Each row was made from one small tree. Brackets hold a mark, then the marks that hang from it, in alphabetical order. Every link used is in the known rows. Write each row's tree.
Known rows:
(B (J (A H) C G)): [ 13  -4   8  12  -1 -14  18  10 -10  28 -17  19 -11  -5 -14 -24 -44  -2
  12 -11]
(B (J C)): [ 26   2   2   3  -8  -5   7  -8 -14  16   5   4  -7  -3  -4   2 -23  -1
  12  -2]
(H B): [ 21  -1   2   2  -5   1   0   1   3   4   4  -3  -7   9   2 -19  -5  -3
   9  -2]
(J A (C (H B)) G Y): [ 54  -4  15  13  -8  -9  20  12  -4  15  -9 -10  -9   9 -11 -12 -42 -10
  14  -7]
(N (C (H (B (J A G))))): [ 14  -2  20  14   3  -1  24  13   3  31   3  14  -3  18  -9 -20 -16  -6
  17 -19]
(H (B (J A C G Y))): [ 45  -3   9   9 -19 -14  22   6  -9  26  -2 -11 -14   9 -12 -26 -68  -2
  22 -14]
(A (J B C Y)): [ 72   0   1  -2 -24 -15  16 -11 -26  16   1 -11  -9   6  -2  25 -38  -2
  16   3]
(B (J A)): [ -1   2  10   3  -5  -7   8   0   2  16  -2   7   2   5  -6 -14 -29  -1
   9 -15]
(A H J): [ 19  -2   0  -2  -2  -3   1  -1  -4   6  -2  21  -7   7   2  -6 -13  -1
   6  10]
(A H): [ -2   1  -1   2   4  -5  -3   2  -2   0  -4  16  -6  -1   5 -12  10   1
  -1   8]
(A H (J B G Y)): [ 36  -1   2  -2 -15 -11  16  -2 -22  14  -1   9 -13   4   2   3 -36  -3
  10   3]
(H (B J)): [ 20   3   7   1 -10   0   2  -6  -2  11  16   5  -9  10   4 -23 -21  -5
  16  -5]
(N (C (H (B (J A G Y))))): [ 26   0  16  10  -6  -7  26  10  -1  26  10   3  -4  22  -5 -14 -27  -2
  18 -11]
(J B C (G H) Y): [ 34   1  -5   9 -14 -14  11  -5 -27  25  -9   1 -10  -1  -2  22 -26  -7
   8   9]
(A (J (C (H B)) G Y)): [ 76  -4  11   4 -14   0  18   1 -14  11   7  -5 -14  15  -6   4 -48 -12
  19   6]
(Y (H B)): [ 38   1  10   2   5   4  -5   2   5  -7  12  -1 -12  11   3 -18  -5  -4
  11   2]
(A H (J C G Y)): [ 47  -5  -3   0 -11  -9  15   2 -19  12  -7   6 -16   3  -6   3 -45   0
  10  13]
(C (H B)): [ 27   2  14   6   2   5   0   2   3   0   9   7  -3  11   5 -11   4 -11
   8   2]
(G (H (B (J C)))): [ 38   3   1   9 -11  -6  -2 -10 -12  26   7  18 -13  11   2 -10 -21  -9
  19   9]

Which tree is each row?
[ 45   8   8  -2  -6 -10   2  -7 -13  -6  12 -11  -8   3   8  15 -10  -1
   9   5] => (J B (Y H))
[ 23  -1   5   9 -10 -19  20   6 -14  23 -11   6 -13  -2 -10 -17 -54   2
  13  -3] => (B (J (A H) C G Y))
[ 53   1   9   7 -21 -18  14  -1  -8  22   3 -11 -11  12  -5 -22 -51   0
  23  -8] => (H (B (J A C Y)))
[ 45  -5  12  12   2   4  14   9  -7  11  -3   2 -12   4  -7  -8 -19 -14
  12  -2] => (J (C (H B)) G)
[ 33   3   4   7 -13 -23  12  -1 -12  20  -6   8 -10   1  -3 -15 -39   4
  14   3] => (B (J (A H) C Y))
[ 71  -1  12   4 -15  -6  24  -5 -27  17   1  -3  -8   4  -5  29 -44 -13
  15   0] => (A (J B (C H) G Y))
[26  4 12  7  1  1 10 -1 -3 19 21 14 -3 19  5 -8 12 -3 17 -2] => (N (C (H (B J))))
[ 27   3  22   8 -10  -3  18   4   0  14  10   1  -6  14  -3 -24 -50 -12
  17 -12] => (C (H (B (J A G Y))))
[ 49   5   8  -2  -4  -2  -4  -1   1 -11  19 -14 -13  14   7 -12 -18   0
  12  11] => (J (Y (H B)))
[ 60  -4  14   7  -6   0  23  -1 -25  23  -6   9  -8   1 -10  23 -32 -16
  14  -7] => (A (J B (C H) G))
[ 45   0   5   5 -13  -5   7  -5 -11  18   9   0 -14   6  -2 -19 -28  -3
  21  -4] => (H (B (J C)))
[ 61  -5  -4   4 -18  -4   9  -3 -15  23  -1   4 -16  19  -5   3 -52  -8
  18  16] => (A (J C (G (H B)) Y))
[ 39  -3   3   0  -6  -2   1   1  -1   9   2  19 -14  15   4 -24 -17  -4
  14   7] => (A (H B) J)
[ 48   4   5  10 -20 -18   6  -6  -8  30   0   5 -10  18  -1 -14 -45  -6
  21   5] => (G (H (B (J A C Y))))
[ -3   0   0   7  -1  -3   5  -2 -15  21  -9  17  -4   0   0  11  -6 -11
   2   0] => (J B (G H))
[ 33  -1   0   8  -7 -23   9   7  -7  12 -17   0  -8   1  -5  -9 -24   5
   6   6] => (J (A H) C Y)
[ 44   1  13  10  -6 -13  13   5  -4   8  -9  -7   1   4  -6  10 -23  -5
   7   2] => (J A (C H) Y)
[ 23  -4   2  11   2 -17   9  11  -3  16 -25  12  -7  -2  -9 -15 -13   2
   4  -2] => (J (A H) C)
[ 13  -2   3   9  -9  -8   7   8   4  19 -11   2  -7  17  -4 -18 -37  -7
   8   2] => (J A (G (H B)) Y)
[26 -1  9  8  5  2  8  7  2 11  9  7 -1 19  3 -4 27 -2  8  2] => (N (C (H B)))
[36  7 10  5 -9 -4 11 -5 -6 14 28  3 -5 22 10 -3  2  0 17  6] => (N (C (H (B (J Y)))))
[  8  -4  14   8  -7  -2  17   9   3  22  -2   4  -9   9 -10 -36 -49  -6
  16 -23] => (H (B (J A G)))
[ 53   5  14   4  -8 -15   9  -3  -8   9   5  -8  -9   5  -6   0 -46   3
  17  -1] => (B (J A C (Y H)))
[ 27   3  11   6  -7   0  19   2  -8  18  24   3  -7  17   3  -6 -14  -2
  17   0] => (N (C (H (B (J G Y)))))
[ 23  -5   0   3  -6   6   4   0  -2  20  -1  19 -11  20  -3  -8 -33 -12
  12   6] => (A (J (G (H B))))
[ 44   1  14   6  -5 -10  18   5 -10  12   0  -9 -11   1 -13  -4 -63  -1
  17  -7] => (B (J A C G (Y H)))
